Each row was made from one small tree. The marks that hang from a mark follow it in brackets, in the order of their numbers. Every link used is in the known rows. Write each row's tree.
Known rows
q_188(q_651(q_342(q_657)) q_923): [  6  29  28   0 -49 -13  -2  -1  21  23 -32   1 -14  -4  30  -7  25 -75
 -44 -80  10  39  20 -69 -10  28]
q_374(q_657(q_342(q_651(q_188) q_688))): [ 40  12  -7  11 -35 -41  46 -26  49 -16   5  68   1  20  19  55 -32 -30
 -36  -4  46 -30 -12  11 -12  49]
q_512(q_499 q_688): [-23   7  21  -1  37 -34  59  -3  42   7 -31  -2   2  36  38 -30  27  28
 -32  -8  30  12   0 -13  17  46]
q_197(q_613(q_237 q_923(q_188(q_651(q_342))))): [-36   1  27   7  14 -54  -3  -4  30  31  20  40 -31 -10  44 -24  35 -61
 -14  -5  18   3   1   7  -9   6]
q_657(q_342(q_651(q_188) q_688) q_374): [101   5   3 -18 -32 -46  33 -13  29 -39   1  55  11  36  41  71 -61  25
 -23  -2  11 -22 -13  21  -7  54]
q_613(q_237 q_923(q_188(q_651(q_342)))): [-22  10   6   8  -4 -56   0  -3  19  23   1  62  -8   7  74 -22  28 -60
 -27  -7  21  12  -5  -6 -24 -11]
q_923(q_613(q_197)): [-62 -30  22  22  29 -41  15  -8  45   9   3 -21 -11  -5 -15  22  51 -29
  11  11  29  -2  12 -51  15   1]
q_512(q_688): [-45   4   4   8  18 -36  57  11  51  14  -8  -1 -11  12  26 -21  21  13
   2  15  34  16   4 -29  14  -1]
q_657(q_342(q_651 q_688) q_374): [ 83  10   4  -9 -50 -47  40  -5  28 -51  -7  76  14  20  49  63 -52  22
 -20   1  -2 -30 -10  19   1  41]
q_197(q_613(q_237 q_923)): [-41   5  32  -8  26 -61 -11  11  51  23  28  14 -30 -14  23  -4  56 -26
  -9   8  16   9  11  23   9  15]
q_188(q_651(q_342) q_923): [ -9  31  27  14 -45 -13  17  -8  23  31 -49   8 -16  -7  28 -10  31 -78
 -36 -86  20  50  21 -48  -8  13]
q_923(q_188 q_613(q_237)): [-72 -32  14  19  -1 -45  38 -24  27  14   9  16  -7  15  53  -2  20 -62
   3  27  41 -27 -23 -25  -2  63]
q_374(q_657(q_342(q_651 q_688))): [ 26  16  -7  17 -49 -42  50 -19  48 -25  -2  86   3   8  24  46 -24 -30
 -34   1  33 -38  -9   9  -5  39]
q_657(q_342(q_688) q_374): [ 78   4   4 -12 -51 -38  36  -6  47 -41 -11  64  22  10  46  62 -43  24
 -15 -18   7 -23  -8  17   2  19]
q_342(q_651(q_188) q_657(q_374) q_688): [ 42   4   9 -64 -29 -48  14   2  19 -40  26  20   0  45  50  42 -47  13
 -32  -1  -1 -29 -18 -33 -15  53]
q_342(q_657(q_374)): [ -8  -2   8 -46 -32 -34 -18  -8  50 -27  24  12   7   7  50  16 -13  -6
 -20   2   7 -20  -6 -49   4  54]
q_197(q_613): [-78  -5  28  10   1 -36  14 -10  58  21  19 -17 -30 -17   3  -9  31 -41
  -1   0  27  -5   4 -21  15  34]
q_657(q_342(q_651(q_188)) q_374): [ 88  -1   3  -8 -17 -42   5 -27  35 -27   9  37   7  29  38  62 -52   8
 -24  14  22 -13  -9  15  -2  88]
q_613(q_197 q_237 q_923(q_188)): [ -2   9   7  -1  47 -76 -32  18  24   6  20  77  -7  17  51  -6  55 -13
  -2  49  26   6   3   6 -11 -60]
q_651(q_188 q_342): [ -6 -15  35 -14 -25 -32   4 -37  54  43  11 -53 -19  -2   6  -3  -7 -28
 -37 -30  59  13  -9 -48 -12  70]
q_651(q_342): [-35  -7  34  -1 -58 -34  14 -25  52  25  -1 -19 -14 -27  17 -18   7 -30
 -31 -24  35  -1  -5 -50   3  53]
q_188(q_923(q_613(q_197))): [-15   3  36   6  12 -32  -4  11  34  14 -19  -8 -15   5  -2  19  61 -33
   2 -13  33  31  24 -41  12  14]
q_651(q_188(q_923(q_613)) q_342(q_657(q_374))): [ 71 -15  52 -63 -29 -25 -34 -25  40  15  12 -40 -12  13  18  27 -13 -15
 -38 -41  41  18   1 -54 -11 112]
q_923(q_188(q_651(q_342(q_688))) q_613(q_197)): [-51 -32  12  37   6 -31  46 -21  10  10 -12  29  -7   9  22  -5  13 -75
   7 -16  28 -16  -4 -67 -16 -42]
q_657(q_342 q_374): [ 61   0   3  -3 -36 -34   8 -21  54 -29  -2  47  19   6  41  51 -33   8
 -15   1  18 -15  -4   9   7  53]
q_651(q_188(q_923(q_613)) q_342(q_688)): [ 34  -9  56 -28 -32 -28  24 -12  36  35 -13 -42 -21  10   0  20   5 -22
 -32 -62  51  24   0 -38 -14  56]
q_237(q_613(q_197 q_923(q_188(q_651(q_342))))): [-69   0   1  40  58 -41 -43   5  18  16  -5  31 -10   5  30 -10  19 -46
 -18  14  31   5  17 -38 -29 -81]
q_613(q_923): [-46   6  12  -2   6 -46 -22  12  51  17   4   3 -10  -3  28  -9  35 -23
 -15  14  30  18  11 -27  -6 -12]

Write each row's tree
[  0   9  38   0  14 -44   3  13  29  15 -17   7 -16   5  10  28  72 -30
  -4 -18  27  31  21 -16  14  25] -> q_188(q_923(q_613(q_197 q_237)))
[-42 -22  25  16  29 -56  24  -4  40   8   8  -5 -10  -4  -1  33  64 -23
   4   5  20  -2   8 -20  18  14] -> q_923(q_613(q_197 q_237))
[  0  15  16  -6  47 -77 -30  26  38   8  16  48 -10   0  22  14  75   5
 -10  22  13  23  20  13   2 -59] -> q_613(q_197 q_237 q_923)
[-57  -6  25  12  15 -38 -13  -8  37  32  17  23 -32 -11  29 -36  22 -67
  -7   1  26   4   6 -23 -13  -7] -> q_197(q_613(q_923(q_188(q_651(q_342)))))
[  7  10  37  17 -18 -21  36   7  12  17 -51  13 -16  -3   1  19  47 -63
 -16 -90   8  41  30 -50  -6 -38] -> q_188(q_651(q_342(q_688)) q_923(q_613(q_197)))
[-46   0  25  -2  26 -60 -11   4  39  23  32  38 -29  -1  45 -19  40 -41
  -3  30  25  -5  -3  17  -3  14] -> q_197(q_613(q_237 q_923(q_188)))
[ -5   6  10 -15 -60 -23  37 -13  29  -9 -16  24   2  -5  43  12 -14 -45
 -35 -75  -7  -3   1 -57 -13  -7] -> q_188(q_651(q_342(q_657(q_374) q_688)))
[-13  15  -5  16  53 -67 -16  15  13   9   5  85  -5  20  55  -5  59 -41
  -4  20  14  18  11  -1 -17 -87] -> q_613(q_197 q_237 q_923(q_188(q_651)))
[-13  -7  31  -9  16 -25   1 -13  42  39  -8 -50 -18  28   2  24  28 -40
 -15 -25  58  36   7 -38  -5  67] -> q_651(q_188(q_923(q_613)))
[-88   3 -11  45  76 -41 -39  11  19  11  -6  34  -6  16  33  -4  25 -49
  -9  24  28   7  18 -30 -26 -94] -> q_237(q_613(q_197 q_923(q_188(q_651))))
[ 13  -1  34 -11  35 -40  -4  -4  35  34  -2 -28 -18  28  -1  36  47 -29
 -11 -21  49  38  12 -16   0  42] -> q_651(q_188(q_923(q_613(q_197 q_237))))
[-73   4   7  27  70 -49 -51  21  38  11   2   4 -10  -1   7  12  40 -13
 -13  26  28  11  26 -20 -11 -71] -> q_237(q_613(q_197 q_923))
[ 29  -3  33 -53 -82 -37  12 -10  44 -21  10  16   2 -13  42   9 -29   9
 -36 -38   5 -28 -12 -50  -5  38] -> q_651(q_342(q_657(q_374) q_688))
[   2   35   27    6  -56  -16   40    4   16   21  -54   23  -14   -3
   32    0   24  -68  -34 -100   11   42   18  -43  -13  -15] -> q_188(q_651(q_342(q_688)) q_923)
[ 17  33  27  -8 -60 -16  20  10  14  14 -39  14 -12   2  34   2  20 -63
 -43 -95   2  31  17 -63 -14   0] -> q_188(q_651(q_342(q_657 q_688)) q_923)
[-64 -23   0  44  37 -44  41 -18   8  10  -4  42  -5  21  38   9  42 -81
  11   3  22  -8  -3 -35  -6 -21] -> q_923(q_188(q_651) q_613(q_197 q_237))
[ 17   6  28  -5  32 -54   5  -2  13  15   4  -6 -25  33   9  32  35 -28
 -19   6  30  24   6 -17   0  66] -> q_342(q_651(q_188(q_923(q_613(q_197 q_237)))))
[ 20  12   8 -54 -53 -50  22  12  18 -56  16  47   3  25  60  31 -35   9
 -27   3 -21 -40 -15 -35  -5  41] -> q_342(q_651 q_657(q_374) q_688)
[ -4  18  20  -8  -1 -40   3  -7  21  19  -3 -16 -25  33  21  10   9 -38
 -28   2  37  25   0 -31  -7  78] -> q_342(q_651(q_188(q_923)))
[ 25 -11  36 -42 -46 -36   7 -14  44  20  24 -46 -12  10  12  11 -23  -8
 -46 -41  36 -11 -15 -64 -18  52] -> q_651(q_188 q_342(q_657 q_688))
[-107    2  -11   43   44  -32  -23    3   24   19  -11   20   -6   14
   52  -13    7  -65  -21   14   34    2    6  -28  -30  -45] -> q_237(q_613(q_923(q_188(q_651))))
[-11  -1   2 -17 -12 -37 -31  -7  25  -1   8  55   2  11  73 -24  -9 -49
 -22   4  17   2  -3 -47 -29 -14] -> q_613(q_923(q_188(q_651(q_342(q_657(q_374))))))
